Each row comes from the steps of one walk. Every step used is in the known rows, and no mark comes twice. Write the walk behind each row, first mark first.
Known rows
V, U: [  0 -11   7   4  -3   4   1   0  -5  -5 -18 -15   9  -7 -10   4   1  11
  -1   4  -1   3 -25   1  -6  -7  24 -13  27  -5 -18  13  -7   8]
N, C: [  4   4  13 -18 -16   7   3   1   3 -18  -5 -19   3  -4  -9   3 -16   3
  -4 -16  12  -8   6  -7   6 -11  26   4   0   6  -7   1  30  15]
G, R, J, X: [ -6   1 -10  13   2 -18  -3   4 -25   8   6  26 -27 -20   4  -2  17  -9
 -12  27   9  26  -3   0   7 -35  12  21   1   8  33  13 -14  34]
Q, J, X, S, M, V: [  6 -40 -20  13   9  -6  15 -25 -25   2   8  40 -13 -14   5   6  33 -11
   8 -16   6 -10   8   6 -23 -48  20  -4   6   2  20  -6  -7  23]
M, S: [  2 -10 -18   1  -1   6 -17 -26   5  10   7 -10  -3  -2  -3  11   2   5
   8  -2 -11 -19  12  -3   5  -4   7 -11  18  -2   3   4  17  12]
J, Q, G: [ -1 -11   2   5  -9  13  31   1  24 -18 -24  18   7   2   1  12   2  -8
  15  -6  15   9   6   3   5  -5   9 -11   8  -6  -9 -19   8  26]
Z, G, R, J, X: [  6   7 -10  11   6 -18  14  13 -19   2 -22   9  -3 -21   7   1  10 -34
  -7  14  21  22  10  -4  -2 -21  11  24   8  15  17   7 -16  19]
N, F: [  7  -3  12   2 -12 -12   1   4  22  -3  12  -8  10 -23  -2  -9   1   1
 -10  -6   4 -14  -9   8  11 -14   3   4 -11  -7   5   1   2  25]
X, S: [ 13 -11 -14   0  -6  12  -1 -24  -5   9   0   4  -1  -3   0  -1   8   1
  18  -8   9 -23   2   0  -7  -5  11   2   3   0  15  -4  19  15]
Z, G, R, J: [  7  12  -6   8   7 -13  19  13 -11   7 -26   3   0 -20   8  -4  -1 -30
  -9  14  23  17   7  -4  -1  -6   3  25   1  11  15   8  -8  11]
F, N, C, V: [ -2   4   9  -4  -2   9   1  22   8   4   1 -39   9  -5   9 -12 -15  14
  30 -10  10   3  15  -1 -26   6  12  12  -1   4  10 -11  37  29]
S, M, V, U, J, R, G: [  5 -21 -25   0  39  18  32 -13 -15  -1 -18  16   2 -33  -5  23  13  -1
 -12   2  24   3  -7  -6 -15 -23  23   6  -1  -4   5   4 -16  29]
S, M, V, F, N, C: [ -2 -10  -1 -13  19  18  27  -4   8  -4  -1 -10   7 -32 -13   7  -3  14
  -7 -14  26  -9  14   0  -8  -9  14 -10  -8 -11  13   5   9  47]
S, M, V, C, N: [  2   3  -5  -5  28  20  23 -14 -14  -4  -1  -3  12 -24  -7   9  -5   6
  -6  -8  20  -3  22  -1 -11  -5   8   0   4  -8  22  -5   9  51]
J, Q: [  0  -2  10   1  -8  13  13   5  17  -7   0  21  -1  13  -1   4  14   4
  10  -3  10  14   0  -1  18 -13   3 -13   8  -2  -5 -16  13  15]
F, N: [-13   4  -4   8   9   3  -6  13   6   9 -12 -33   6   1   8  -5   1   9
  23  -6   4   9   6   1 -22  11  -2   5  -6  -2   5  -2   7   8]
C, N, F, V, U, J, R: [  7   2   9  15   3  -7  -6  22  -8  14   6 -15  11 -23  21 -14  10  14
   8  -8  21  -7  -4   5  -7 -17   6  18   5   9  35  -6  13  54]
N, F, V, U, S: [ 14 -30  13  -6 -14  -6   4  12   8  15  11 -11  16 -13   0 -14   6  16
  11 -10   7 -23 -25   3  -4 -12  18  -5   3   5  11   5  18  32]
Z, G, R: [ 11  15   6   4  15  -4  21  16  -5  -3 -28  -7   9 -18   8  -3 -12 -28
  -1  10  19  14  11   2   9   7   0  20   8  10  18   7  -3   5]
C, N, F: [  6  22   7  12  -3 -13 -13   5  12  -1  11 -26  16 -22  13 -16  -3   8
   1 -12   4 -11   7  12   0 -10  -7  20  -3  -6  25  -5  10  56]
C, N, F, V, U, J, X, S, M: [ 11 -15 -12   8  14  -5  -2  -2 -20   2   2 -11  13 -24  13 -11  31   8
  19 -18  19 -23  -2  14 -28 -33  22  14  15   9  36 -15  11  77]
C, V: [ 14  -7   4   4   3   1   9  14  -1  15  25  15   0  -4  14 -14  -4   3
  16  12  -6   1   8   6 -13   6  -9   6   8   2  16 -15   9  15]
M, V, U, J, Q, G: [ -2 -27  -7  -4  11   8  36  -7  -3  17  -7   5   6  -3   3  12   9  12
   5  -3  16   5  -2   5  -3 -24  30 -22   9  -8   2   6   0  16]
Z, G, R, J, U, S: [  7   6 -15   8   8 -12  17   9 -10  15 -34   5  12 -15   7  -1   4 -26
   7   8  22  19   6   0   4 -21   9  21  13   3  19  10  -3  24]
S, M, V: [  1 -16 -15  -9  32  15  24 -19  -6  -1   2  14  -2 -22  -5   7   6  -3
  -7  -1   8   0   9   3 -11  -4   3  -1 -10  -5  15   1  -8  19]
Q, G: [ -2 -12  -8   4   0  -1  21  -5   9 -13 -28  -3   9 -14   2  10 -16 -14
   7  -3   6  -7   8   4 -17  10   9   1   0  -6  -7  -5  -7  13]
J, R, G, Z: [ 24   7  -8   9  11   9   7   9   7   3  -9   6  -3 -15  -1  20  -5 -15
 -15  11  18  15   5 -15  18 -17   6  25 -10  15   7  12  -4  19]
J, X, S, M, V, F: [ 10 -28 -23   0   8   7   9 -26 -14  -3  11  26  -4 -24 -11  14  32  -2
   2  -7  16 -17  11   5  -3 -39  25 -11  13   1  22  -2  -5  55]
U, V, C: [ -2  10  16 -20 -11  15  27  -3 -26  25  21   2  20  11 -12  -5 -10  17
   8  -5  23   6  19 -14   7  -2  -4 -12   9   6   7 -13  29  20]
N, C, V, U, J: [ 11 -11  12 -14  -9   8  13  15  -8  -7   5 -12   7  -3   2  -5  -8  13
   8  -6  14  -7   0   3 -11 -21  37   1  23   5  -2  -9  31  27]
C, V, F: [ 16  -4  16   6  -8  -1  16  23  11  17  30  18   4 -16   5 -15  -6  16
   3  11   8  -9   7   7   0   0  -9 -11  15  -9  14  -9   8  36]
Z, G, R, J, X, S: [ 13   1 -17  10   4 -11  14   1 -21   6 -22  11  -3 -21   8   1  14 -34
   0   9  26  11  11  -3  -5 -23  16  25   9  15  23   6  -6  28]
X, J, U, S, M: [ 11 -25 -27   1  24   4  10 -19  -5   5 -28  24   7 -10   2   1  37 -11
  18 -21  10  -3   7   0  -8 -42  15  -6  24   1  11  -8   9  19]
U, J, X, S, M, V, F, N: [ -4 -26 -36  -2  23   3  12  -9 -23  12   5  13  -4  -6   7  11  46   7
  11 -13  31 -14  19  10 -17 -47  24  -9   5   1  31 -12  -3  42]

Write each row's walk
[  5  10   5   3   1 -11  37  15 -14  29 -23  12  14 -25  -1  -9   4 -18
  -3   9  33  25   7  -3   9 -20   1   8  12   3  16  10  -9  31] | Z, G, R, J, U, V, F
[ 14 -15  31  -7 -17  -4  18  17   5  10  15 -11  13 -19  -7 -15  -6   9
  -2 -13  18 -21  -7  -6   2  -5  14  -6  -5   5   9  -6  24  36] | N, F, V, C
[ -5  -5   3  -4   4   9   6  25  -3   4  -8 -43  11  -1  11  -8  -4  21
  31 -11  16   2   7   3 -31  -9  26   6  13   3   4 -11  33  28] | F, N, C, V, U, J
[  8   0  22  -4  -3   7  11  16 -25  17   5 -16  10   4   4 -11  -9  14
  17 -12  17  -7  12 -13 -18  14   8  -1  11  15  19 -12  32  36] | F, V, C, N
[ -6   8  20  -4 -18   3   5  22  22  -1  -5 -36  12 -17 -10  -3 -11  26
   0 -17  27 -12   7  -2   3  -7  13 -16   4 -10  -2   6  23  42] | V, F, N, C
[ -5 -23   8  19   0 -14  17  -2  -8   9 -20  22   3  -5   4  -4  15  -7
  10 -15  -4  12 -12   9 -10 -35  10 -10  15 -11  -6   1 -14  -1] | Q, J, U
[ 15 -34 -20   6  19  10  16   0 -28   2   6  23   3 -10   9   0  29   4
  23   9  10  -7  -5  15 -33 -29  29  -1  37   4  15 -20   0  41] | C, V, U, J, X, S, M
[ -2  -5   8  -1   3   2  15   7  14  36  21 -16   4 -19  -2  -3  -4  27
  -2  -6  14  -4  14   1   4  -3  -2 -21 -12 -14  19  17   6  29] | M, V, F, N
[ -2 -26 -15  -8  33  22  34 -12  -9  -4 -10  20   2 -11  -6  13  25   6
  -2  -2  20   6  -5   6  -8 -25  22 -15  11  -7   5  -5  -6  27] | S, M, V, U, J, Q
[  3   9  -3   2   9 -10  34   8 -21  28 -25  10  11 -16   4 -10   5 -26
   5  10  26  33   8  -4   1 -16   2  18   8  10  17   6  -9  18] | Z, G, R, J, U, V
[ 15  -2  16 -14 -13   8  10  12   4  -7  16  -8   4  -6   1  -8 -20   6
   9  -6   8  -7  13  -2  -4  -6  18   9   6   6   5 -11  36  27] | N, C, V
[ -1 -22 -23  -3  23  13  14 -18  -4  13 -16  14  20  -5  -6  10  15   3
  22  -9   4   6   0   9   3 -29  15  -7  14 -16  15   3   0  34] | J, U, S, M, V
[ -6  -6  15  -7  -5   3  30   0  -6  34   0  14  23  -6 -14  -8   8  16
  13  -7  13  17  -4   4  15 -24  -1 -25  18  -9   0   0  -4  30] | J, U, V, F
[  1 -24 -10  -6  30  17  25 -17 -10  -3  -9   4   4 -25 -12  11   7   4
  -7   2   8   2  -7   3 -14  -8  18  -9   8  -8   4   9 -12  24] | S, M, V, U
[ 13   2 -25   3  22   3  10  11 -10   9  -8  15  -4   2  12  18  16 -11
 -13   4  28   7  11  -6   8 -33  11  21 -11  16  14  -1  -4   7] | U, J, R, G, Z
[  6   0   7   7   3 -12  -3  15  -7  14   7 -25  16 -14  18 -19  11  16
  11 -15  13 -14  -5  11 -18 -15   8  11   6   6  28  -6  13  51] | C, N, F, V, U, J
[  8   2 -14   1  20   2  36   1 -19  13 -33   7  19 -26  -4   7   0 -23
   0   5  35  18  17  -5   4 -24  19  15  15  -3  25   9   4  45] | Z, G, R, J, U, S, M, V, C
[ -2  -4  10   7   1  11  34   6  19 -17 -25  21  -1  -9   4   6  -5  -8
  13   8  20  20   5   7  17  -6   9   0   7  -5  13 -11  10  35] | J, Q, G, R
[  9 -37 -26   2  14  11   7 -30 -25  -6  -1  16  -2 -19 -11  18  32  -4
  11  -3   7  -8  -1   6 -15 -38  38  -6  23   4  14   1  -8  46] | J, X, S, M, V, U
[ -5 -14 -26  10 -15 -20  -9  -4 -21   7   9  25 -18  -4  -2   7  36 -10
 -12   6   3  12  -2  -7 -16 -42  17   6   2   8  -2   0 -21  23] | R, J, X
[ -8   6  11   8  -8  -1   3  21  20  10  -2 -23   9 -15  -4  -5  -1  24
   3  -7  18  -7   3   3  -1   0  -3 -19   4 -14   3   6   5  33] | V, F, N
[  8 -14 -30  10 -10  -9   2 -26 -23  11  17  15  -4 -31  -5   5  34  -2
  -7  -9  25 -12  12  -4 -20 -55  29  11   3   0  25  -5   5  86] | R, J, X, S, M, V, C, N, F
[ -2  -3  13  -2  -3  11   2  22   6   2  -7 -47  13  -8   4  -9 -14  20
  31  -8  10   6   3   0 -29   1  24   6  14   1   0  -5  34  33] | F, N, C, V, U
[  2 -24 -32  -8  20   9  17 -19 -39   2   5  23  -2   0   0  17  38  -1
   5 -11  30 -15  22   5 -11 -48  34  -6  13   6  25 -16   6  36] | U, J, X, S, M, V, C
[  9 -19 -15 -12   9  27  21 -26   2   6  -2 -10   5 -29 -11   4   4  14
  15 -21  31 -31  14  -1 -14 -12  24  -5  -4  -8  25   0  31  55] | X, S, M, V, F, N, C
[ 17 -26 -38   0  29  26  26 -34 -19   9 -16  20   0 -31  -2  20  19  -1
   8  -5  31 -21  -3  -6 -20 -26  29  10  -1  -2  19  -2   6  40] | X, S, M, V, U, J, R, G
[  3   4 -17  12  14  -1   8 -16 -37  12   8  19 -17 -35   0   1  14  -1
  -5  17  28  13  17   0  -3 -40  21  25   8   3  57   7   7  82] | G, R, J, X, S, M, V, C, N
